What can hang from each mark
K_471: K_877
K_140: K_585
K_585: K_108 K_140 K_471 K_877
K_877: K_471 K_585
K_256: K_108
K_108: K_256 K_422 K_585

Every row comes from one small tree of marks. The marks that hang from a mark follow it in brackets, in the order of their numbers. Every link used is in the known rows. Which tree was each row made from?
Known rows
K_471{K_877{K_585{K_108{K_256 K_422} K_140}}}: [-2.27 -1.62  4.94  5.77  1.68  0.81 -3.80  1.02  2.79 -3.79  2.27 -1.97
 -0.48 -2.98  3.02  0.76  0.14]
K_108{K_422 K_585{K_140}}: [-1.93 -2.29  3.30  4.68  3.62 -0.21 -4.47  3.64  3.39  0.14 -2.08  0.85
  1.15 -2.38 -1.82  0.84 -0.27]
K_471{K_877{K_585{K_108}}}: [-1.83 -1.19  4.80  4.91 -0.75 -0.63 -4.03  2.02  3.25 -3.17  0.72 -2.32
 -0.16 -2.08  2.04  1.43  1.01]
K_585{K_108{K_256} K_471 K_877}: [-1.15 -2.29  3.68  1.91 -1.98 -0.68 -3.76  0.95  2.66 -3.30  1.32 -1.88
 -2.38  1.02  2.51 -2.84 -2.67]
K_256{K_108{K_422 K_585{K_140 K_471 K_877}}}: [-1.21 -3.66  3.83  5.00  0.90 -2.39 -3.49  3.09  5.30 -1.09  1.72  0.05
 -0.94 -2.65 -0.69  0.11 -0.75]
K_140{K_585{K_877{K_471}}}: [-3.06 -3.10  5.36  2.29 -2.12 -2.45 -4.00  3.40  3.40 -0.37 -1.42 -1.94
  1.23 -1.91  2.46  0.57 -1.48]
K_585{K_877}: [-0.84 -0.95  4.43  3.35 -0.49 -1.32 -2.61  1.62  1.44 -1.87 -0.40 -0.22
  0.28 -0.95  0.43  0.20 -0.59]
K_471{K_877}: [-0.76 -0.69  4.73  4.74  0.08  0.05 -2.79  1.51  1.76 -1.42 -0.52 -0.46
  1.32 -1.77  0.69  0.90  0.27]
K_108{K_256 K_422 K_585{K_140 K_877{K_471}}}: [-2.52 -1.87  5.58  3.31  2.19 -1.18 -4.19  2.62  4.30  0.10  0.92 -0.23
  0.51 -3.01  0.19 -0.37 -4.09]
K_108{K_256 K_422 K_585{K_140 K_471 K_877}}: [-2.37 -3.12  4.93  2.92  1.60 -0.77 -4.53  2.06  4.26 -0.50  1.04 -0.10
 -0.35 -2.81 -0.60 -1.71 -3.93]
K_877{K_471 K_585{K_108{K_256 K_422}}}: [-2.45 -1.73  4.46  3.65  1.56 -1.55 -3.93  2.60  5.26 -1.06  1.78 -2.34
 -0.13  0.13  3.52 -0.76 -1.83]
K_140{K_585}: [-2.05 -2.41  3.64  3.32 -0.28  0.10 -3.95  3.53  2.09 -0.15 -2.61 -0.34
  2.04 -0.18  1.40  0.12  0.12]
K_256{K_108{K_422 K_585{K_877}}}: [ 0.60 -2.03  4.49  4.95  1.64 -1.10 -3.24  2.77  3.68 -0.16  2.91  1.51
  0.00 -0.62 -1.85  1.12 -1.30]
K_877{K_471 K_585}: [-3.33 -0.93  4.70  3.78 -0.30 -3.69 -3.37  3.76  6.12  0.03 -1.42 -2.41
  1.59 -2.05  2.63  0.26 -0.14]
K_585{K_108 K_471}: [-1.43 -2.89  1.85  2.87 -0.93 -1.17 -4.05  2.68  3.53 -2.23 -1.95 -1.86
 -1.47  1.33  1.71 -1.91  0.28]
K_585{K_471 K_877}: [-1.62 -2.71  4.25  2.38 -1.71 -2.79 -3.03  1.78  3.45 -1.62 -0.63 -1.34
 -0.43 -1.39  0.79 -1.29 -1.18]
K_471{K_877{K_585}}: [-1.97 -0.70  5.63  5.09 -0.32 -1.09 -3.23  1.94  3.52 -1.68  0.45 -1.50
  1.43 -3.25  1.34  1.44  0.66]

Which tree is each row?
[-1.30 -1.58  6.16  2.41  1.85 -1.11 -4.31  2.37  4.24  1.25  2.05  0.34
  0.84 -1.14 -0.81 -0.61 -5.26] : K_108{K_256 K_422 K_585{K_877{K_471}}}
[-1.96 -3.50  3.46  4.59  1.36  0.85 -3.71  0.65  2.80 -3.57  1.34 -2.12
 -1.81 -1.62  3.06 -1.64 -0.86] : K_585{K_108{K_256 K_422} K_140 K_471{K_877}}
[-0.28 -2.30  4.89  4.57  1.14 -2.66 -3.34  3.38  5.22  0.56  2.57  0.42
  0.17 -1.14 -0.85  1.06 -1.98] : K_256{K_108{K_422 K_585{K_877{K_471}}}}
[-2.66 -1.07  3.85  3.40 -0.88 -1.21 -3.36  1.76  2.82 -3.97 -0.12 -2.75
 -1.90 -1.26  4.37 -1.14 -1.63] : K_585{K_108{K_256} K_140 K_877{K_471}}
[-3.27 -3.22  3.09  4.23  1.52 -0.79 -4.17  2.09  4.83 -3.07  0.84 -2.45
 -1.38 -1.40  3.52 -1.85 -0.29] : K_877{K_585{K_108{K_256 K_422} K_140 K_471}}
[-1.60 -0.37  1.88  4.65  1.09  1.68 -3.33  1.86  1.28 -3.68 -1.53 -0.88
 -1.02  0.66  3.20 -1.57  0.17] : K_585{K_108{K_256} K_140}
[-2.46 -2.16  1.71  3.61 -0.13  0.25 -3.74  2.02  3.27 -3.39 -1.65 -2.04
 -1.76  0.24  3.62 -3.11 -0.46] : K_585{K_108{K_256} K_140 K_471}
[-2.60 -3.42  3.60  4.02  1.04 -2.38 -3.37  2.08  2.88 -3.70 -0.10 -2.70
 -2.01 -2.27  2.96  0.77 -0.01] : K_585{K_108{K_422} K_140 K_877{K_471}}
[-1.16 -3.14  3.33  3.25  1.53  2.34 -4.72  2.35  1.11 -1.18  0.53 -0.28
  0.26  2.01  2.34 -0.92 -1.56] : K_140{K_585{K_108{K_256 K_422}}}
[-2.93 -2.63  3.80  4.74 -0.75 -1.57 -2.98  1.99  3.84 -2.36 -2.10 -2.17
  0.18 -4.04  2.09 -0.48  0.91] : K_585{K_140 K_471{K_877}}
[-2.21 -5.78  4.13  3.18 -0.53  0.00 -5.19  2.52  3.03 -1.65  0.31 -2.31
 -0.46 -0.99  2.06  0.05 -0.35] : K_140{K_585{K_108{K_422} K_471{K_877}}}
[-2.31 -2.71  5.01  4.10  2.13  0.45 -4.60  2.05  4.54  0.02  0.78 -0.13
  0.62 -3.33 -0.52 -1.16 -3.08] : K_108{K_256 K_422 K_585{K_140 K_471{K_877}}}
[-1.12 -1.64  2.20  4.95  3.32  1.95 -3.36  1.30  1.07 -3.29  0.09 -0.37
 -1.04  0.71  2.63 -1.18 -0.22] : K_585{K_108{K_256 K_422} K_140}
[-2.87 -4.38  4.69  1.84 -2.66 -2.03 -4.30  2.91  3.36 -0.99 -1.23 -1.73
  0.44 -1.72  1.77 -0.74 -1.29] : K_140{K_585{K_471 K_877}}
[-2.38 -4.87  2.88  3.56  0.39 -1.95 -3.78  1.58  2.79 -4.39  0.10 -2.41
 -2.95 -2.07  2.14 -0.71  0.19] : K_585{K_108{K_422} K_140 K_471 K_877}
